What can hang from each mark
lomate: kina lagefar murim
lagefar: vomev
murim: lomate
riguv: murim
minat: kina
kina: lomate minat tosusa
tosusa: kina lafulam

Each row was made from one small tree. The marks that hang from a mark follow it in brackets, in alphabetical order. Every link used is in the known rows. Write each row's tree.
(in the rows, 128 means zero)
Known rows
kina[minat tosusa]: [131 143 132 137 159 148 114 130 117 102  79 131 162 126 115 111 134 160
 158 123 162]
lomate[lagefar]: [136 131 129 154 127 129 113 142 131  93  80 134 177 141 106 114 171 148
 142 125 213]
minat[kina]: [132 105 114 153 132 150 108 130 122  82  80 128 160 160  87 112 143 142
 173 118 189]
minat[kina[lomate tosusa[lafulam]]]: [131 147 129 117 168 162 127 119  83  88  87 142 150 138  84 116  93 156
 205 138 128]
lomate[kina[minat] murim]: [135 149 111 133 173 132 103 125 113 128  82 157 158 136 129 133 148 150
 128 168 196]
murim[lomate[lagefar[vomev]]]: [128 160 145 169 125  88 115 122 138  88  81 133 180 143 175 121 189 130
 158 123 219]
lagefar[vomev]: [123 159 131 156 118 145  92 131 112  86  68 130 175 161 126 118 169 137
 157 113 217]
murim[lomate[kina[minat tosusa[lafulam]]]]: [135 149 135 116 167 126 116 110  92 141  98 159 152  93 168 131 104 165
 154 134 165]
minat[kina[lomate[murim] tosusa[lafulam]]]: [138 168 118 107 172 138 133 110  81  99  84 156 144 145  94 119  98 143
 210 163 137]
lomate[kina murim]: [134 148 111 131 146 146 102 134 107 116  81 170 164 152 114 129 141 143
 135 148 215]
murim[lomate[kina lagefar]]: [128 128 134 149 146 108 119 134 132 109  97 159 174 126 156 127 155 152
 132 131 209]
lomate[kina lagefar murim]: [138 160 119 143 164 117 117 136 125 112  84 165 169 147 121 130 154 139
 124 157 218]
tosusa[kina[minat]]: [147 128 120 136 134 134  94 139 110 129  80 111 169 135 112 123 140 178
 121 137 185]
lomate[kina[minat] lagefar[vomev]]: [122 181 142 174 196 122 108 129 129 105  79 138 176 140 155 135 173 143
 121 147 201]
lomate[kina lagefar[vomev] murim]: [127 201 132 153 178 109 111 127 122 101  75 161 174 160 146 135 170 124
 129 155 230]
tosusa[kina[minat] lafulam]: [158 138 120 119 127 128  91 125  82 150  83 114 161 115 114 131 125 179
 126 143 191]
tosusa[kina lafulam]: [155 136 120 114 102 139  89 135  77 137  82 127 165 129  97 126 117 174
 131 123 210]
riguv[murim[lomate[lagefar[vomev]]]]: [117 159 144 203 123 115 112 130 144  94  81 134 186 140 191 123 178 138
 162 143 195]
murim[lomate[kina[minat] lagefar[vomev]]]: [123 170 147 169 182  89 113 116 138 111  89 139 177 126 198 136 179 142
 132 146 198]
tosusa[kina[lomate minat] lafulam]: [150 148 123 108 142 139  98 128  71 142  87 119 165 117 110 131 119 185
 144 163 151]
kina[lomate[lagefar murim] tosusa[lafulam]]: [141 196 135 107 162 113 140 120  91 112  83 160 160 126 112 122 123 146
 178 172 160]

Write each row's tree
[138 179 126 102 173 131 125 109  79 129  82 150 150 114 119 124 117 154
 181 180 136] : kina[lomate[murim] minat tosusa[lafulam]]
[125 153 132 138 195 158 115 133 108 111  85 152 160 124 120 122 115 167
 137 129 163] : lomate[kina[minat tosusa]]
[142 148 133 122 152 143 111 117  88 125  81 135 153 107 119 119 117 161
 161 130 167] : kina[minat tosusa[lafulam]]
[119 127 133 187 149 136 118 144 142 116  97 159 180 126 173 128 141 156
 134 152 182] : riguv[murim[lomate[kina lagefar]]]
[134 158 131 122 183 156 110 122  81 134  88 154 153 106 126 130  99 169
 140 137 166] : lomate[kina[minat tosusa[lafulam]]]
[147 173 121 118 154 103 122 141 114 114  82 136 175 153 104 126 146 158
 138 177 180] : tosusa[kina[lomate[lagefar murim]]]
[156 169 113  97 146 115 105 119  74 154  84 127 157 124 117 136 124 170
 147 194 160] : tosusa[kina[lomate[murim] minat] lafulam]
[116 116 122 173 126 162 101 142 123 117  94 162 175 131 169 126 128 162
 147 142 177] : riguv[murim[lomate[kina]]]
[135 163 123 135 149 115 126 133 123  96  80 149 173 150 112 121 169 139
 161 174 184] : kina[lomate[lagefar murim]]
[152 174 123 125 175  93 122 131 118 128  84 125 171 135 118 131 155 164
 131 196 158] : tosusa[kina[lomate[lagefar murim] minat]]
[120 162 145 161 157  97 113 124 131  96  87 154 180 141 184 132 170 135
 137 126 220] : murim[lomate[kina lagefar[vomev]]]
[125 187 129 158 187 104 129 115 128  69  75 138 168 179 121 124 175 116
 189 178 175] : minat[kina[lomate[lagefar[vomev] murim]]]
[118 149 143 178 172 134 131 142 134 106  96 167 175 118 174 122 113 161
 146 142 154] : riguv[murim[lomate[kina[tosusa] lagefar]]]
[119 181 146 165 179 119 117 128 123  86  75 121 181 141 142 125 186 143
 159 164 164] : kina[lomate[lagefar[vomev]] minat]
[142 138 124 123 150 143 103 140 102 117  84 115 171 138 105 124 135 181
 139 156 146] : tosusa[kina[lomate minat]]
[132 192 131 157 144  94 113 124 128  94  68 140 175 163 141 125 189 120
 150 153 232] : lomate[lagefar[vomev] murim]
[128 117 125 142 149 124 105 125 123 124  95 148 164 119 164 129 149 159
 137 139 186] : murim[lomate[kina[minat]]]
[138 164 124 137 171 106 127 124 127 107  82 138 170 135 124 124 177 145
 156 194 165] : kina[lomate[lagefar murim] minat]
[128 199 133 161 203  99 112 117 129 115  76 150 170 147 163 139 179 129
 125 177 211] : lomate[kina[minat] lagefar[vomev] murim]
[114 139 134 170 177 156 120 131 127 121  95 155 166 112 182 125 108 171
 152 148 129] : riguv[murim[lomate[kina[minat tosusa]]]]
[133 177 129 132 203 115 152 123 126  71  83 147 157 159  97 115 129 135
 194 170 138] : minat[kina[lomate[lagefar murim] tosusa]]
